What can hang from each mark:
k_969: k_45 k_878 k_901
k_67: k_304 k_394 k_488 k_901
k_488: k_67 k_173
k_901: k_67
k_304: k_67
k_394: k_67
k_415: k_67
k_173: k_488
k_878: k_173 k_969

In the rows, zero is written as 128.
Known rows, with every way that one mark hangs from another:
k_415(k_67(k_394)): [169 134 165 136 149 106 138 161 115 144 133 113 138 154 130 149  94 139
 104 130 146 163  91 130  96]
k_488(k_67(k_304 k_394 k_901)): [108 135 161 127 134 143 165 126 139 159 116  81 182 118  97 126 178 120
 137 192 153 170 164 168 114]
k_304(k_67): [124 149 108 119 140  93 128 141 117 123 153 138 110 114  91 117  91 147
 118 124 112  91 146 121 136]
k_488(k_67(k_394 k_901) k_173): [113 130 131 132 132 144 131 165  81 179 165 119 148 127 143 143 170 112
 147 204 161 169 134 179  87]
k_173(k_488): [125 125 146 117 159 153 132  85 138 140 156 142 175 130 134 131 115  94
 116 155 133 118 148 132 140]
k_969(k_901(k_67)): [138 126 108 164 153 107 104 130 123 116 121 139 153 129 120 151 105 122
  88 101 122 110 115 114 123]
k_878(k_173 k_969): [139 123 166  96 146 138 124 150  99 149 159  99  79 113  95  95 131 141
 188 112 188  94  82 179  92]
k_173(k_488(k_67(k_304))): [101 129 159 120 151 145 148  83 133 166 151 130 195 118 108 106 135 115
 140 199 143 116 156 150 147]
k_901(k_67(k_304 k_488)): [153 159 124 124 132  99 117 117 101 114 156 112 148 146 129 106 135 115
 118 165 139 118 106 105 116]
k_67(k_304 k_394 k_488(k_173) k_901): [153 120 150  93 173 169 139 130 118 103 160  66 167 131 146 153 230  31
 125 199 141 221 151 159  74]
k_304(k_67(k_394 k_901)): [138 146 124 114 155 120 140 142 135 119 145 106 134 122  96 150 114 107
  92 125 123 136 171 135 113]
k_304(k_67(k_394 k_488(k_173))): [169 143 109  99 169 116 116 164  74 139 185 125  99 121 130 146 127  94
 124 164 117 123 136 136 101]
k_969(k_45 k_901(k_67(k_304))): [151 124 123 165 202 117  80 153 137 134  98 130 145 144 107  98 110 136
 105 141 122 108 130 128 141]
k_488(k_67(k_304 k_394 k_901) k_173): [103 123 146 121 139 140 148 155  95 169 153  99 170 117 112 111 189 113
 153 223 163 183 140 181  90]
k_878(k_969): [135 126 139 107 140 120 122 130  89 141 138 123  80 108 132 116 137 146
 178 129 153 107 123 173 140]
k_901(k_67): [147 157 118 141 118  95 114 132 104 132 144 133 138 150 129 112  91 139
 101 133 147 104 104 104 120]
k_488(k_67 k_173): [ 98 132 116 137 118 116 119 164  62 184 172 150 125 121 137 111 148 152
 173 202 150 124 108 165 108]
k_969(k_45 k_878(k_173) k_901(k_67)): [188 124 133 148 163 169  39 193 138 164 138 159 122 164 138  79  84 153
  79 114 177  96  94 151  82]
k_173(k_488(k_67(k_394))): [130 130 162 120 160 160 143  99 121 186 154 130 186 125 131 137 125  96
 127 195 148 125 155 155 134]
k_415(k_67(k_394 k_488(k_173))): [182 137 150 127 159 112 116 171  75 141 175 122 121 160 168 167 125 113
 123 160 141 170  76 137  78]
k_878(k_173(k_488(k_67))): [116 129 170 118 146 161 137 122 134 167 171 116 164 130  92 108 119 114
 143 151 170  99 103 149  91]
k_901(k_67(k_304 k_394 k_488(k_173))): [183 145 133 109 154 114 118 143  77 137 166  99 149 145 138 110 146  86
 114 194 156 150 100 121  88]
k_969(k_45 k_878(k_173(k_488)) k_901): [174 102 150 134 186 206  51 170 158 168 140 162 138 149 141  91 105 129
  91 124 165 107 121 170  93]
k_969(k_45 k_901): [144 109 121 163 204 142  78 158 144 137  95 139 121 136 126 131 122 128
 120 123 106 115 142 145 144]
k_173(k_488(k_67(k_304 k_901))): [ 88 134 158 125 149 153 151  75 146 151 151 123 208 124 111 119 147 105
 131 191 143 130 170 154 141]
k_878(k_173(k_488(k_67)) k_969(k_45)): [137 129 185 101 190 161 105 145  96 197 170 113  98 127 101  73 120 141
 203 171 195  69 105 201 114]
k_67(k_394): [174 116 151 112 154 152 141 146 124 155 118  98 139 127 130 146 135  91
 110 146 144 166 135 140 106]
k_394(k_67): [134 146 161 100 154 104 119 125 127 132 150 121 126 101 135 120 136 137
 164 123 116 138 128 148 148]
k_304(k_67(k_488)): [139 156 101 113 148 101 114 138  98 116 174 136  98 122 121 143 116 124
 129 137 102  91 142 121 130]

Rows:
[111 129 171 117 162 164 157  84 145 163 147 109 213 123 112 128 151  87
 122 200 150 148 173 160 131] | k_173(k_488(k_67(k_304 k_394 k_901)))
[121 118 146 115 142 130 144 166  75 193 154 109 154 110 108  91 172 127
 166 235 162 164 120 176  96] | k_488(k_67(k_304 k_394) k_173)
[133 150 132 145 136 104 111 146  98  98 180 132 130 168 171 174 137 125
 121 136 132 162  90 132  86] | k_415(k_67(k_488(k_173) k_901))
[ 81 137 115 143 114 127 122 152  82 160 171 141 141 128 141 131 165 138
 159 191 151 144 129 170 102] | k_488(k_67(k_901) k_173)
[131 124 132 127 137 134 129 176  60 203 164 129 132 120 139 123 154 127
 162 215 160 151 114 174  92] | k_488(k_67(k_394) k_173)
[151 149 109 105 165 126 119 153  94 115 185 115 116 127 134 166 144  80
 111 155 118 142 156 140  95] | k_304(k_67(k_394 k_488(k_173) k_901))
[162 129 119 160 208 123  71 152 123 128 115 129 135 149 127 114 126 119
 113 150 115 108 127 128 136] | k_969(k_45 k_901(k_67(k_304 k_488)))
[156 127 162  96 169 172 152 111 148  96 134  52 175 131 134 163 222  36
 114 177 133 213 168 148  92] | k_67(k_304 k_394 k_488 k_901)
[108 146 175  94 157 109 140 103 164  98 139  91 164  98 108 108 172 125
 156 132 119 170 154 156 143] | k_394(k_67(k_304 k_901))
[191 152 120 120 148 119 100 154  62 148 177 119 128 155 169 142 127  85
 108 174 153 137  93 119  86] | k_901(k_67(k_394 k_488(k_173)))
[159 123 156 127 195 132  82 173  99 158 144 109  78 130  95  89 109 147
 169 111 182  72  80 178  99] | k_878(k_173 k_969(k_45 k_901(k_67)))
[125 130 163 121 137 134 162 138 117 183 117  91 165 111  93 105 160 133
 152 202 152 152 145 164 122] | k_488(k_67(k_304 k_394))
[153 126 149 119 167 128 100 149  87 137 164 106  89 117 105 123 128 126
 166 100 178  81  71 170  84] | k_878(k_173 k_969(k_901(k_67(k_488))))
[151 151 117 121 134  98 110 131  80 118 174 121 143 147 136  98 140 112
 126 180 145 125  95 113 104] | k_901(k_67(k_304 k_488(k_173)))
[157 123 156  99 109 190 101 138 145 159 172 149 144 141 141  89 110 128
  99 130 187 121 107 154  77] | k_969(k_878(k_173(k_488)))
[135 116 171 106 157 160 170 116 175 108 102  55 194 122  92 128 187  71
  99 158 147 213 174 149 101] | k_67(k_304 k_394 k_901)
[111 138 138 112 142 148 138  93 152  69 143  82 164 133 133 146 214  73
 133 159 117 176 160 136 113] | k_67(k_304 k_488 k_901)
[ 71 131 129 133 120 123 139 143  97 150 161 120 163 118 111  99 184 139
 166 211 152 157 134 172 105] | k_488(k_67(k_304 k_901) k_173)
[169 129 162 111 148 200  68 172 139 199 161 155 122 162 147  56 103 152
 123 170 188 102 120 174  94] | k_969(k_45 k_878(k_173(k_488(k_67))))
[169 143 148 119 142 108 140 135 117 140 126  91 168 138 100  93 115 112
  94 165 160 143 115 116 107] | k_901(k_67(k_304 k_394))
[149 109 162 121 200 148  89 171 109 156 135 107  73 119  94  96 128 142
 182 109 172  84  91 189 103] | k_878(k_173 k_969(k_45 k_901))
[147 106 174 114 221 166  92 142 116 165 154 117 108 120  99  99 118 117
 174 127 176  77 105 193 111] | k_878(k_173(k_488) k_969(k_45 k_901))
[133 122 127 100 151 132 121 129  93 110 170 110 133 123 138 108 198  90
 163 197 124 156 115 140 106] | k_67(k_304 k_488(k_173))
[122 162 101 120 143 112 118 126 119  90 174 127 113 129 124 162 133 110
 116 126 101 110 163 124 123] | k_304(k_67(k_488 k_901))
[121 113 172 115 183 155 121 123 103 170 167 116 128 101  90 120 130 123
 179 130 183  77 101 196 104] | k_878(k_173(k_488(k_67)) k_969(k_901))
[146 112 134 132 194 131  87 152  99 147 116 131  75 113 131 117 132 146
 172 126 139  98 133 182 151] | k_878(k_969(k_45 k_901))
[169 137 142 112 161 178 127 125 126 110 149  81 143 146 179 208 195  36
 106 151 130 193 159 145  87] | k_67(k_394 k_488 k_901)
[135 156 142 147 134 107 119 132 119  93 162 123 134 168 162 182 131 128
 114 121 126 157 104 125  99] | k_415(k_67(k_488 k_901))
[123 154 168  88 165 117 126 100 144  90 162  89 152 105 139 132 197  99
 167 145 109 171 150 153 137] | k_394(k_67(k_304 k_488 k_901))
[123 124 170 112 165 157 155  92 131 180 147 115 201 118 109 114 139  97
 133 207 149 134 160 157 136] | k_173(k_488(k_67(k_304 k_394)))
[108 130 127 108 146 146 126 113 121  76 170  96 157 132 143 135 222  70
 142 181 124 184 143 146  96] | k_67(k_304 k_488(k_173) k_901)
[117 141 148 138 127 147 148 136 122 169 127 100 159 129 128 157 159 118
 131 174 151 157 159 164 111] | k_488(k_67(k_394 k_901))
[152 125 171 102 177 146 100 172 100 166 148 102  62 129 101  72 124 151
 197 130 186  84  89 188 102] | k_878(k_173 k_969(k_45))
[ 90 125 130 126 124 113 135 153  76 174 161 131 147 111 107  79 167 153
 179 221 151 137 114 168 113] | k_488(k_67(k_304) k_173)
[132 161 153  99 159 121 110 109 130 100 173 109 129 115 169 164 179 100
 161 127 106 157 146 152 134] | k_394(k_67(k_488 k_901))
